In the rows, zero is written as 128.
Known rows, with every way that one mark hangs from another:
{vuref {baki buru {rasav {kavozin deta}}}}: [179 132 174 135 115 103  79 128 119 128 132 128 155 125 151 114 125 127
 157 164 179 110 140 147 151 117 176 197 116  86]
{deta baki}: [140 144 112 129  97 117 121 161 140 141 143 100 144 157 148 117 137  94
 111 119 159 106  59 115 118 144 132 141 125 112]
{kifol {baki buru} sezedo}: [162 162 124 122 140  69 147 115 115 143 162 121 134 107 176 105 116  81
 156  86 130 150  98 106  51 130 103 165 149 138]
{vuref {baki kifol sezedo}}: [120 117 162 134  97 140  96 125 145 133 109 142 124 174 185 109 138 152
 131 144  90 132  88 127 106 103 179 196 110 130]
{vuref baki {kavozin rasav}}: [121 159 140 137 110 134  94 167 151 131 139 120 139 159 126 112 184 127
 144 136 183  76 101 140 131 152 153 159 119 139]
{baki {buru {rasav kavozin kifol}} sezedo}: [132 112 109 133 126 129 100 146  89 181 137 111 142 147 150 139 116 116
 124 181 109  69  86 146 131  99 185 158 112 102]
{buru {rasav {kifol baki sezedo}}}: [124 127 121 135 150 109 156 135 103 123 139  64 132 118 118 130 136  66
 127 132 137  65  58 122  65 105 132 139 169 121]
{sezedo {kavozin deta}}: [122 168 132 120 111  88 101 172 124 128 150 116 151 120 166 125 147 117
 164 125 116 127  53 117 133 175 132 165 126  98]
{rasav buru {kavozin deta} {kifol baki}}: [ 86 120 149 131 124 160 184 144  78 140 112  82 121 100 123  83  90  87
 116 172 193  87  16 146 120 113 142 135 155 103]
{sezedo kavozin}: [102 154 135 118 106  82 110 162 132 138 174 112 161 146 161 133 156 120
 134 101 133 123  59 118 125 145 145 168 108 120]
{bipor {baki buru kifol rasav}}: [179 111 136 131 146  92  92 135 122 131 155 125 108 136 189 149 118 116
 173 141 108 174 154 134 134  80 180 188  75  85]
{kifol {baki sezedo} {rasav buru kavozin}}: [ 41 122 112 166 129 138 212 156 130 169 142 104 139 144 140  75 111 163
  72 143 187 104  43 146  65  85 139 125 165 169]
{buru rasav}: [113 150 117 141 126 104 133 157 122 147 164  82 123 147 122 143 143 102
 130 148 142  57  60 138  98 109 138 154 133 113]
{kavozin {deta baki} {rasav {kifol sezedo}}}: [169 133 129 127 113 126  94 178 106 108  97  96 138 114 172 107 126  50
 141 168 152  75  69 102 147 214 119  97 148  92]
{rasav buru {kifol {baki {sezedo kavozin}}}}: [ 53 118 134 127 126 130 155 147 105 149 135 110 157 139 153 100 127  96
 123 138 119 127  23 119 123 111 164 163 127 124]
{kifol baki {rasav buru kavozin}}: [ 62 141 114 164 130 132 226 153 122 157 155  86 138 134 111  84 106 144
  80 130 222  85  42 150  68  86 131 120 160 166]
{bipor {baki kifol}}: [125 120 135 120 128 121 127 145 135 130 134 101  90 145 177 133 132 127
 125 127 112 153  72 137  90 103 148 157 106 100]
{vuref baki}: [114 154 171 121 105 119 119 123 151 126 132 113 144 161 147 111 152 122
 112 138 160  99  63 137 107 125 151 188 125 122]
{bipor {baki {kifol rasav sezedo}}}: [131 120 121 141 153 106 154 139 142 112 139 101 116 131 161 134 125 151
 103 110 130 148  79 148  47 104 140 133 125 135]
{kifol {rasav buru {kavozin deta}} sezedo}: [104 127 143 165 142 103 184 154 107 136 151 100 152 100 112 100  95 151
  78 136 228  84  46 172  62 125 115 110 153 151]
{bipor baki}: [104 135 136 109 134 107 136 145 147 134 147  91 110 142 166 130 151 115
 100 133 147 138  46 144  90 120 129 159 122  93]
{kifol rasav {sezedo {kavozin {deta baki}}}}: [148 162  98 149 126  80 123 176 138 107 143 108 186 112 140 122 141 139
 122  93 153 117  65 124  80 185 125 117 156 140]
{kavozin rasav}: [104 154 142 128 104 105 118 174 130 149 155 106 123 156 179 114 143  85
 126 156 160  73  83 115 144 165 116 139 112 121]
{rasav kavozin kifol}: [111 110 155 117 106 145 142 137  97 146 135  86 150 139 133 120 119  97
  84 153 184  66  42 145 138 110 162 152 123 111]
{vuref {baki {rasav kifol} sezedo}}: [115  97 184 131 115 129  89 121 142 116 117 124 173 161 159 114 153 113
 114 179 130 100  96 130 161  97 198 218 120 102]
{deta {baki buru}}: [178 160  97 126 102 103 105 153 126 156 145 121 151 147 162 125 120  91
 150 121 134 119  88 117 130 144 145 153 101 108]

Rows:
[168 115 131 162 116 117 107 167 108 119 127 117 117 120 149 112  98  99
 172 159 148 130 100 124 156 123 158 150 113  89]	{kavozin {deta {baki kifol {rasav buru}}}}
[141 170 106 139 117 127 106 197 126 137 149 118 112 115 144 106 157 106
 189 153 159  83  85 123 147 182 117 136 133 119]	{vuref {kavozin deta rasav}}
[143 130  89 140 137 119 121 147 141 155 127 139 116 149 203 132 115 167
 142 149  71 169 107 146  97 101 175 160  93 122]	{bipor {baki buru {kifol rasav} sezedo}}
[190 152 109 128 110  71  60 180 119 126 150 129 173 116 168 133 135 106
 193 127 116 143 118 107 169 176 164 167 108  82]	{sezedo {kavozin {deta {baki buru rasav}}}}
[113 159 103 120 111  87 100 167 125 169 144 141 141 148 220 102 147 105
 178 125  75 150 113  85 122 165 138 158 123 128]	{kifol {baki buru {sezedo {kavozin rasav}}}}
[ 69 123 112 169 115 116 139 170 126 156 148 143 153 162 165 119 122 182
 131 128  95 138  76 138 114 100 184 154  90 161]	{baki {kifol {rasav buru}} {sezedo kavozin}}
[138 122  80 165  98 139 128 168 147 145 116 127 139 169 170 112 118 152
 116 132  94 118  85 116 108 119 166 132 122 147]	{deta {baki {kifol rasav} sezedo}}
[ 87 135 157 117 100 110  82 141 156 134 130 135 172 175 178 116 173 158
 110 125 108 131  67 126 115 140 174 195 122 125]	{vuref {baki {sezedo kavozin}}}
[ 64 130 132 162 124 126 195 157 121 164 165  94 152 146 108 109 107 154
  66 144 231  69  45 178 104  89 146 125 119 156]	{kifol {rasav buru kavozin}}
[114  78 205 156 113 130 116 122 113 127 135 116 131 159 124 114 119 146
 108 146 206 109 125 161 131  55 201 185  94 120]	{vuref {baki kifol {rasav buru kavozin}}}
[ 89 116 172 135 128 108 142 154  94 136 142  99 141 137 145 114 118  53
 103 158 196  70  63 137 144 144 129 123 104 123]	{kavozin {rasav buru {kifol sezedo}}}
[135 118 109 114 128  98  70 151 129 153 135 145 123 153 221 145 137 161
 159 121  48 202 108 127 110 118 183 175  78  99]	{bipor {baki buru kifol {sezedo kavozin}}}
[176 135 125 141 110 105  98 171 130 115 133 107 138 115 158 113 127  88
 159 154 154 114  91 112 153 156 135 158 141  79]	{kavozin {deta {baki rasav}}}
[101 138 108 165 114 136 177 180 118 146 131  95 150 130 106  95  99 151
  83 157 224  73  36 164 114 132 143  99 141 133]	{kifol {rasav buru {kavozin {deta baki}}}}
[144 154 113 167 117 154 131 148 156 118 132 131 143 154  99 119 154 180
 158 116 154  98 102 152  99  92 189 175 113 173]	{vuref {baki {kifol rasav}} kavozin}
[185 124  91 139  95 120  77 151 121 165 122 154 128 164 200 122 106 121
 165 132  67 153 118 108 133 123 173 158  90 117]	{deta {baki buru kifol sezedo}}
[127  85 170 133 117 121 121 139 103 127 154  89 159 131 130 128 123  84
 101 165 194  71  93 138 169  85 180 177 119  98]	{baki {rasav kavozin kifol}}
[113 147  86 150 117 122 171 147 133 175 142 126 149 136 173  88 112 158
 119 134 133 114  93 126  80 107 146 146 157 162]	{kifol {baki buru sezedo} {rasav kavozin}}
[ 96  93 115 143 132 144 141 156 142 145 120 109 110 156 183 118 126 190
  74 146 122 142  75 156  75  90 167 133 129 129]	{bipor {baki {kifol {rasav kavozin}} sezedo}}
[150 144 122 112 138  83 126 123  98 126 148 111 176 110 161 123 129  74
 164  95 111 139  84 103  99 140 146 165 132 126]	{rasav {kifol {baki buru} {sezedo kavozin}}}
[186 138 112 143 142  65  80 148  89 142 165 124 138 133 157 168 122 124
 188  93  81 124 140 125  82 114 165 154  90 126]	{baki {buru rasav} {kifol {sezedo kavozin}}}
[ 39 148  93 160 128 108 188 166 142 154 153 118 161 145 152  92 135 159
 114 121 131 130  45 128  84 115 144 145 146 168]	{kifol {baki {sezedo kavozin}} {rasav buru}}
[163  92 167 148 130  57  87 142 112 103 172 125 152 131 168 148 134 115
 158  88 125 154 148 111 119  98 166 181  99 125]	{baki {kifol {sezedo kavozin}} rasav}
[146 109 164 118 125 127 127 135  84 117 121  92 142  95 142 111 107  93
 104 150 179  81  42 143 107 144 132 136 156 100]	{rasav {kavozin deta} {kifol sezedo}}
[149 178  87 152 125 119 179 156 119 150 134 110 139 100 150  86 100 140
 158 143 158 105  86 129  86 136 129 134 166 140]	{kifol {baki buru} {rasav {kavozin deta}}}
